Each row was made from one small tree. Brackets hold a mark, then the marks that hang from it, in the order of their numbers. Every link used is in the known rows. Write each row's tree.
In the rows, 128 means zero.
Known rows
{Z_402 Z_537}: [100 163 110 167 147  90  89 129 132 109 105 121 130 121  93 134 129 111
 155 141 119  70 164 120 123 134 104 108 107 160 143 120  88 143 103 132
 106 154 147]
{Z_310 Z_114 {Z_348 Z_241} Z_537}: [111 162  48 190 105 180 125 123  99 127 111 101 149 128 110 163 163 125
  82 121 141 144 130  92 171 116 122 121 107 156 154 175 113 153 149 192
 115 143  97]
{Z_348 Z_241 {Z_310 Z_114 {Z_537 Z_33}}}: [133 129  90 195 113 190  85  96  94 122 142 135 129 144 132 168 107 151
  94 121  87 138 106 128 188 132 112 100  82 127 150 180  74 117 157 210
 117 131 100]
{Z_537 Z_33 {Z_402 Z_477}}: [ 91 135 116 147 115 167  95 127 131 124 117 149  94 160 111  86 108 107
 143 130 128  75 116 139 184 125 105 136  33 133 148 124 113 108  88  81
  75  78 154]
{Z_710 Z_348}: [121 138 138 132 145  72 111 120 142  95 105 130 112 141  76 126 131 135
 164 135  92  95 200  91 152 124 115 136 140 169 118 106 123 164 113 129
 111 143 170]
{Z_477 {Z_402 Z_537}}: [116 174 135 183 169 117 130 118 137 113  97  97 121 123 115 111 122 100
 148 137 130  67 146 121 110 138 104 110 119 159 135 115 111 147 109 113
 113 146 155]
{Z_537 Z_33}: [121 126 134 142 122 123 106  95 133 111 107 155 105 159  88 128 121 132
 165 122  87  76 166 109 164 132 102 121  67 143 128 130  98 118 109  97
  92 112 136]
{Z_402 Z_477}: [ 77 141 122 155 124 109  77 130 147 116  88 149 118 128  89 157 140 116
 138 138 130  61 136 145 144 119  99 139  77 153 170 107 110 127  93 111
  94 125 175]
{Z_402 {Z_477 Z_933} {Z_537 Z_310}}: [ 83 156 121 156 131 153  90 146 129 157 111 130 133 101 131 128 149 125
 120 169 156  68 108 121 146 131  88 119 117 160 175 101 119 111 112 181
 112 137 171]
{Z_933 Z_477 {Z_537 {Z_33 Z_462}}}: [132 119 132 110 145 120  91 138 143 141 201 151 159 146 151 133  82 153
 114 141 113  84 204 114 128 101  92 119  99 162 131 136  90 130 109  72
 110 132 147]
{Z_241 {Z_348 Z_310}}: [ 77 116 149 144 141  83 105 102 111  87  92 121 115 135 106 151 115 160
 140 119  99  77 166 104 168 134 128 160 162 180 119 111 102 140 120 171
  78 125 163]
{Z_310 Z_114 {Z_537 Z_402}}: [140 179  58 191 128 176 107 118 126  65 123  93 128 144 119 116 118  96
 120 114 140 125 100 111 168 139 142 118  86 127 128 154 115 166 109 131
 109 125 107]
{Z_33 Z_439 Z_462}: [118 114 124 168 171  66  94 131 153  98  72 143 151 146  81 184  99 118
 180 129 136  89 195  99 142  86 120 139  83 134 108 119 115 139 123  97
 106 142 206]
{Z_710 {Z_348 Z_241 {Z_310 Z_114 Z_537}}}: [132 142  97 185 134 137  91 121 105 104 140 107 137 126 122 167 113 155
  91 134  93 156 140 111 174 127 124 115 154 153 141 156  98 162 161 240
 134 162 133]
{Z_439 {Z_33 Z_462}}: [133 114 122 142 135  39 107 107 154 143 102 136 142 142  84 181  92 100
 170 141 142  90 189  92 145 113 117 141  92 166 110 140  98 140 118  74
  96 155 189]
{Z_710 {Z_348 Z_241 {Z_310 Z_537}}}: [ 93 135 122 169 152 107  98 116 119 140 136 119 132 124 111 151 123 156
 113 138  67 139 166 103 161 121 108 110 161 163 144 132  98 149 149 236
 123 146 153]
{Z_402 {Z_537 {Z_33 Z_439 Z_462}}}: [145 116 125 177 167  96 101 154 137 136  98 141 147 148 113 165  57 112
 180 147 153  79 200  93 140  81 108 100  59 133 113 138  90 113 133  99
 112 142 176]
{Z_241 Z_348}: [ 97 130 134 140 130  85 131 116 129  86  77 131 112 126  84 143 138 140
 148 115 118  68 188  92 166 134 128 147 142 178 121 116 105 149 106 116
  86 132 145]
{Z_402 Z_477 {Z_537 Z_933}}: [110 150  92 151 124 141  68 165 140 121 132 131 135  99 121 136 135 117
 112 153 175  73 115 128 128 112  92 113 108 131 186 105 122 111  92 139
  98 144 164]
{Z_710 {Z_348 Z_241}}: [102 130 124 139 140  88 119 123 126 118 111 146 117 122  62 128 159 142
 139 131  76 113 200 107 172 138 101 127 132 164 132 121 106 154 126 155
 115 149 163]
{Z_710 {Z_348 {Z_310 Z_537}}}: [110 144 137 158 159  92  91 113 136 117 131 105 129 143 127 151  93 149
 138 142  83 122 163  88 140 108 120 119 169 167 132 117 116 158 136 208
 117 136 160]
{Z_310 Z_114 Z_348}: [121 148  79 158 107 139 116 112 107  89  95 102 133 156  99 148 144 126
 126 122 145 110 143  92 162 119 130 160 110 163 123 144 135 159 128 136
  98 134 133]
{Z_114 {Z_310 {Z_537 Z_33 Z_402}}}: [115 159 128 145 150 157 136  81 125  93 136 125 103 167 138  83  95 137
 151 139 103 121 109  79 181 135 108 107  83 131  99 141 117 115 120 146
  99  73 124]
{Z_462 {Z_33 Z_537} Z_884}: [126 147 133 166 108  35  68  55 124  19 136 155  98 170 140 139 129 101
 165 101 137  76 243 134 114 185 110 103  80 148 188 147 114 103 142  61
 117 130 131]
{Z_114 {Z_310 Z_348 {Z_537 Z_402 Z_933}}}: [105 166  82 124 141 179 146 103 114  83 152  84 132 149 154  71 136 147
 110 141 156 162  89  34 173 110 122 143 153 132 104 122 182 127 122 188
  86  81 140]
{Z_439 {Z_33 Z_462 {Z_537 Z_402}}}: [126 118 115 162 149  70 115 113 138 125 117 121 125 152 123 135  70  75
 158 146 187 106 189  84 146 145 139 135  82 165 118 152 135 134 123  51
  90 141 189]
{Z_114 {Z_310 {Z_348 Z_241}}}: [ 53 136 121 128 136 107 137  84  95 113  95 134 126 139  89 129 176 165
 126 144 101 130 152  82 177 132  91 152 129 171 115 130 126 121 145 196
  97 111 163]
{Z_462 {Z_33 {Z_537 Z_933}} Z_884}: [160 138 114 146  97  72  66  64 123   8 168 155 104 157 154 125 137 115
 142  98 157  96 223 115 119 179 111 106 104 118 195 139 145  90 140  71
 113 132 130]
{Z_933 Z_477 {Z_537 {Z_33 Z_462} Z_402}}: [122 128 111 112 152 150 100 143 134 127 216 131 150 159 158  78  77 136
 114 134 120 101 180 117 150 113 106 129  88 151 112 134 101 133  95  60
  94 105 149]
{Z_439 {Z_33 {Z_462 Z_884} {Z_537 Z_402}}}: [146 131 104 152 135  36 104  91 144  89 136 133 130 153 139 139  79  63
 163 130 196 108 213  99 148 154 113 125  83 161 132 142 140 126 109  25
 104 145 174]
{Z_477 {Z_402 {Z_537 {Z_33 {Z_462 Z_884}}}}}: [174 159 132 170 160  80 118 110 133 105 143 121 132 143 146 126  80  99
 162 132 159  75 200 113 121 146  65 103  93 147 126 123 114 121 105  51
 119 137 151]
{Z_537 Z_402 Z_933}: [119 142  86 130 131 158 101 113 132  65 141 120 121 138  95  70 152 120
 137 113 122 118 118 101 172 143 124 145 109 111 124 107 149 132  86 110
  78 107 157]
{Z_402 {Z_477 Z_933}}: [ 69 140 114 160 117 139  97 141 150 116  86 154 123 113  99 139 165 129
 119 131 142  53 130 133 150 106  88 128 111 141 192  94 141 117 108 119
  93 144 181]
{Z_348 Z_310}: [ 76 127 138 155 147  87  69  87 121  94 106 129 123 146  94 150 123 144
 151 127  73  91 141 129 147 134 113 146 120 153 130 110 102 133 114 167
  89 124 176]
{Z_710 {Z_348 Z_241 {Z_310 Z_114}}}: [124 119 115 163 130 116  86 112  94  87 129 123 124 137  95 153 126 162
 111 132  78 141 156 126 186 142 120 145 148 154 124 140 105 159 155 212
 120 159 160]
{Z_537 {Z_33 Z_462}}: [135 114 129 146 141  92  95 115 129 124 118 153 129 155  85 152  97 137
 170 135 114  86 187  95 153 130  99 138  75 144 109 136 102 125 110  80
  93 118 166]
{Z_33 Z_462}: [107 131 117 155 155  60  88 120 136 107 105 136 144 133  73 164 123 128
 164 136 126  88 186 102 135 137 105 151 104 154 114 120 109 149 103  98
  96 138 185]
{Z_933 {Z_477 {Z_402 {Z_537 Z_310}}}}: [126 183 161 145 163 155 117 106 124 144 151 102 135 129 161  83 114 121
 119 151 103  76 126 118 103 139  98 132 119 180 118 112 110 151 100 145
 131 120 147]

Which tree is each row?
[103 171  27 191 111 209 136 128  92 116 128  84 141 144 117 104 155 108
  82 114 148 160 105  92 193 128 135 130  95 147 136 175 121 156 136 178
 100 119  98]	{Z_310 Z_114 {Z_348 Z_241} {Z_537 Z_402}}
[194 113 112 157 135 187  97 104 125  54 109 131 132 144 153 173 109 126
 129 141 179 144 125  76 170 131 157 129  96 115 129 144 167 116 151 158
 136 139 156]	{Z_33 Z_439 {Z_537 {Z_310 Z_114} Z_933}}
[ 98 124  95 180 124 137  68  95  92  84 115 132 132 130  92 166 145 150
 107 119  83 126 120 151 179 152 115 143 106 141 141 150  87 136 142 197
 108 148 147]	{Z_348 Z_241 {Z_310 Z_114}}
[ 96 127 120 162 120 116 106 123 149 136  99 133  98 147 138 128  87  64
 132 150 191  80 139 126 156 125 135 123  55 164 174 139 133 112 115  65
  87 127 176]	{Z_439 {Z_33 {Z_537 {Z_402 Z_477}}}}
[118 133  90 165 114 174 116  92  72 122 112 116 128 143 128 157 160 134
  95 150 157 155 141  80 183 176 136 151 103 183 137 174 136 134 160 196
 122 128 123]	{Z_33 {Z_537 {Z_310 Z_114 {Z_348 Z_241}}}}
[152 128 113 132 120   4  96  85 159 107 122 145 147 146 103 186  99  87
 172 124 151  90 216 107 148 124  90 131  94 159 124 129 104 133 104  48
 110 160 175]	{Z_439 {Z_33 {Z_462 Z_884}}}
[123 163  98 133 153 162 123  97 131  59 155 108 123 134 139  84 129 142
 125 137 132 146  84  68 168 134 116 120 137 111 109 120 155 123 109 172
 100  95 144]	{Z_114 {Z_310 {Z_537 Z_402 Z_933}}}
[100 142  86 134 121 174  81 142 141  90 136 133 117 127 112  86 144 114
 117 129 159  99  89 129 171 127 113 149  85 113 160 102 151 117  76 107
  74 100 173]	{Z_537 {Z_402 Z_477} Z_933}
[209 122 105 116  97 207  98  87 109  87 158 139 116 158 126 130 125 153
 129 135 118 138  93  81 202 156 124 146  83 114 105 149 128 114 119 153
 112 104 116]	{Z_537 Z_33 {Z_310 Z_114} Z_933}
[ 85 153 101 122 135 155 124  88 104 127 121  91 119 174 110  68 149 118
 150 140 115 133 119  74 190 148 136 180 101 173  86 120 139 145 103 163
  79  66 154]	{Z_537 {Z_310 Z_348} Z_402}
[162 176 119 183 147 196 146 111 113  97 114  81 127 122 152 109 136 122
 115 148 156  99  94 101 148 157 115 122 149 150 129 126 140 147 138 169
 134 154 140]	{Z_477 {Z_402 {Z_537 {Z_310 Z_114}}} Z_933}
[145 150 147 147 147 179 118 112 135  85 156 129 124 124 175  93 125 133
  87 123 151  86 144  99  94 129 109 128 140 144 166 109 191 132 112  82
 115 137 156]	{Z_33 {Z_537 {Z_933 {Z_477 Z_402}}}}
[ 94 136 113 103 145 134 120  97 128 142 146  94 144 157 133 130 149 140
 131 158 119 127 160  80 168 128 129 144 138 195 114 124 112 137 124 176
 107 105 142]	{Z_933 {Z_537 {Z_310 Z_348}}}
[146 177 150 130 158 181 145  93 143  83 170 114 138 123 191  94 116 163
  86 137 122 114  90  76 108 102  91 119 163 132 131 108 173 133 118 153
 129 113 146]	{Z_114 {Z_310 {Z_537 {Z_933 {Z_477 Z_402}}}}}
[122 130 107 169 130 172 146 121 140 149  83 122 136 177 135 150  93 117
 148 122 135 109 167  56 166  40 129 101  70 141 134 149 127 116 151 140
 104 104 125]	{Z_310 Z_348 {Z_537 {Z_33 Z_439}}}
[ 88 141 113 144 127 161 156  88  98 151 120 136 124 150 128 130 138 167
 113 146 106 141 137  58 186 110  89 109 106 160 124 162 115 102 161 207
 106  93 113]	{Z_114 {Z_310 {Z_348 Z_241} {Z_537 Z_33}}}
[130 137 116 164 148  26  72 100 136  61 124 153 139 132 123 179 119 106
 158 130 172  93 234 107 116 164  89 125 108 160 154 123 142 130 107  60
 119 155 170]	{Z_33 {Z_462 Z_884} Z_537}
[ 83 132 108 180 156 106  73 154 129 114 115 134 123 132 127 134  96  96
 131 156 205  89 157 120 133 151 117 150  70 156 158 125 150 126  99  73
  86 116 202]	{Z_33 Z_462 {Z_537 {Z_402 Z_477}}}
[ 82 132 121 120 137 165  99 129 154 140 143 130 138 118 146 138 160 142
 106 162 142  85 125 127 167 124 101 119 137 164 179 100 119 107 116 164
 113 131 169]	{Z_402 {Z_477 {Z_933 {Z_537 Z_310}}}}
[167  98 114 139 133  76 104 117 149 123 133 138 142 127 127 180  86 109
 139 150 202 112 187  63 131 125 128 129 118 149 142 145 155 115 134  73
 101 169 190]	{Z_439 {Z_33 Z_462 {Z_537 Z_933}}}
[160 105 149 147 131 129  87  74 124  60 130 146 110 177 159 139 106 127
 160 129 148 121 179  81 145 145 159 123  81 117 148 150 141  83 175 140
 121 102 164]	{Z_462 {Z_33 Z_439 {Z_537 Z_310 Z_933}}}
[173 148 132 153 144 184 139 120 133 113 142 113 112 136 143  86 107 122
 134 133 140  86 127  93 135 128  97  99 112 120 138 121 135 108 113 106
 104 124 137]	{Z_477 {Z_402 {Z_537 Z_33 Z_933}}}
[123 157  76 137 116 185 120  94  88  99 126  79 124 175 121  85 139 116
 128 138 139 150  93  80 204 155 150 187  94 164  82 145 140 158 116 166
  92  83 131]	{Z_537 {Z_310 Z_114 Z_348} Z_402}
[ 70 132 107 143 132 147 101 152 164 117 127 136 139 110 129 144 160 134
 102 142 152  62 147 142 148  99  95 101 137 152 205  99 125 114 117 121
 103 157 169]	{Z_402 {Z_477 {Z_933 Z_537}}}
[146 129 158 124 157 207 169  85 144 133 155 112 115 152 165  89 132 146
 126 142 108  97 135  94 174 139 104 103 141 152 130 116 135 108 137 128
 119 112 141]	{Z_477 Z_402 {Z_933 {Z_537 Z_33 Z_310}}}
[115 119 118 127 131 164 132 119 149 113 146 142 126 140 129 117 141 149
 129 124 111  78 177 105 169 111  96  84 131 140 161 120 115 106 130 107
 102 145 133]	{Z_477 {Z_933 {Z_537 Z_33}}}
[119 146 144 134 170 178 159  88 154 115 143  95 129 131 153 102 157 138
 122 143 116 100 132 103 155 146 111 115 171 163 135 102 140 130 127 146
 124 132 159]	{Z_477 Z_402 {Z_933 {Z_537 Z_310}}}
[123 116 154 162 164 117 104  89 141 102  75 144 120 153 127 166 109 113
 171 147 131 106 172  87 153 132 142 122  79 156 126 129 135 117 141 146
 128 121 175]	{Z_33 Z_439 {Z_537 Z_310}}
[106 148  61 147 111 203 126  95  71 118 130  94 128 157 105  85 170 124
 104 132 122 169  98  95 221 168 137 177  86 159  94 160 121 149 127 195
  97  91 123]	{Z_537 {Z_310 Z_114 {Z_348 Z_241}} Z_402}
[130 170  61 180 111 164 121 122 116 106 107  86 144 149 125 161 133 120
 106 127 158 125 127  77 149 101 136 130 116 159 140 157 129 163 136 164
 112 137 103]	{Z_310 Z_114 Z_348 Z_537}
[ 81 126 121 189 152 146  94 147 148  92  69 142 108 151 135 130  95  80
 143 137 186  81 147 130 154 101 138 119  44 134 170 119 152 111 120  85
  99 112 192]	{Z_33 Z_439 {Z_537 {Z_402 Z_477}}}
[166 180  52 154 108 233  96 140 124  67 198 105 153 129 168  81 121 126
  62 107 147 134  79 103 150 110 132 127 109 106 144 144 148 161  94 129
 110 127 100]	{Z_310 Z_114 {Z_537 Z_402 {Z_933 Z_477}}}
[ 58 150  86 189 152 160  89 101 108 122 141 111 132 132 113 105 135 126
 108 117  76 140 107 134 175 145 117 116 105 135 142 143  90 131 123 210
  93 109 138]	{Z_348 Z_241 {Z_310 {Z_537 Z_402}}}
[130 142 108 185 128 137 107 114 106  75 107  92 131 131 142 183  93 152
 103 118 138 109 127  94 170 124 148 135 163 167 129 151 101 158 143 200
 105 144 114]	{Z_241 {Z_348 {Z_310 Z_114 Z_537}}}
[119 124 126 120 148 190 121 138 153 109 173 140 138 178 168  71  77 120
 125 115 100  90 169 128 169  62 126  99  60 129 125 127 104 118 114  71
 105 104 137]	{Z_933 Z_477 {Z_537 {Z_33 Z_439} Z_402}}
[122 171 144 166 165 165 150 104 130 135 110  94 124 118 138  91 147 121
 136 151 129  81 117  94 134 152  98 117 153 161 134 102 137 133 126 165
 121 138 161]	{Z_477 {Z_402 {Z_537 Z_310}} Z_933}
[ 98 145 124 177 128  98  90  82 108  45 132 128  86 180 129  79 116  96
 159 111 134  91 192 120 132 186 150 123  68 144 157 156 118 116 142  79
  89  98 143]	{Z_462 {Z_33 {Z_537 Z_402}}}
[149 135 150 116 106 145  65  74 102  81 202 154 118 161 185  98 121 152
 108 129 123 106 167  95 112 171 132 140 102 145 162 146 141 101 144 130
 117 100 135]	{Z_462 {Z_33 {Z_537 Z_310 {Z_933 Z_477}}}}
[149 166 119 163 158 153 125 126 138  94 129  96 126 112 129  99 132 117
 128 135 151  89 124 101 116 133 104 112 143 130 143 106 145 132 104 120
 108 144 156]	{Z_477 {Z_402 {Z_537 Z_933}}}
[126 146 117 139 109 157  78 103 104  47 203 139 112 167 176  44 114 125
 102 102 142 100 170 114 115 157 138 134  90 124 170 144 155 110 130  75
  90 100 136]	{Z_462 {Z_33 {Z_537 Z_402 {Z_933 Z_477}}}}
[157 150 131 138 146  60 108  76 136  78 152 151 139 152 148 167  86 146
 160 142 135 117 182  77 150 133  64 105 101 136 111 138 114 106 121 116
 127 110 141]	{Z_114 {Z_310 {Z_537 {Z_33 {Z_462 Z_884}}}}}
[146 131  93 121 146  95  99 108 143  75 197 131 140 165 145 103  93 109
 154 122 143 113 208 122 175 148  91 112  86 136 118 129 102 118  89  43
 100 110 142]	{Z_933 {Z_537 {Z_33 {Z_462 Z_884}} Z_402}}
[114 154  95 113 121 179  92 127 129  81 182 132 136 132 129  48 143 133
 102 107 109 104 119 111 149 118 111 152 110 119 133 103 151 142  74  97
  84 109 149]	{Z_537 Z_402 {Z_933 Z_477}}
[160 108  95 141 139 107 113 123 140 110 151 121 133 141 134 125  81  90
 139 145 210 129 166  65 153 137 139 137 104 136 125 146 166 120 119  61
  84 143 190]	{Z_439 {Z_33 Z_462 {Z_537 Z_402 Z_933}}}
[154 147 109 153 136  56  79 119 128 105 149 147 144 137 123 148  90 111
 168 135 151  77 215 114 135 140  65 103  81 145 133 130  90 116  99  73
 114 144 143]	{Z_402 {Z_537 {Z_33 {Z_462 Z_884}}}}
[141 121 122 178 163  34  83 113 152  55  91 158 146 143 130 198  93  96
 174 124 184  94 246 102 124 117 106 112  85 139 147 123 147 120 126  58
 129 157 191]	{Z_33 Z_439 {Z_462 Z_884} Z_537}
[126 176  80 137 126 203 101 135 140  98 193 116 148 128 155  63 130 125
  84 109 123 118 103  97 136 104 116 123 116 116 148 119 147 148  80 127
  97 111 121]	{Z_310 {Z_537 Z_402 {Z_933 Z_477}}}
[ 90 147 124  85 135 156 108 108 127 157 188 105 160 152 167 106 140 154
  95 152 108 114 160  89 145 107 117 152 139 204 123 120 117 148 113 165
 114 106 135]	{Z_933 Z_477 {Z_537 {Z_310 Z_348}}}
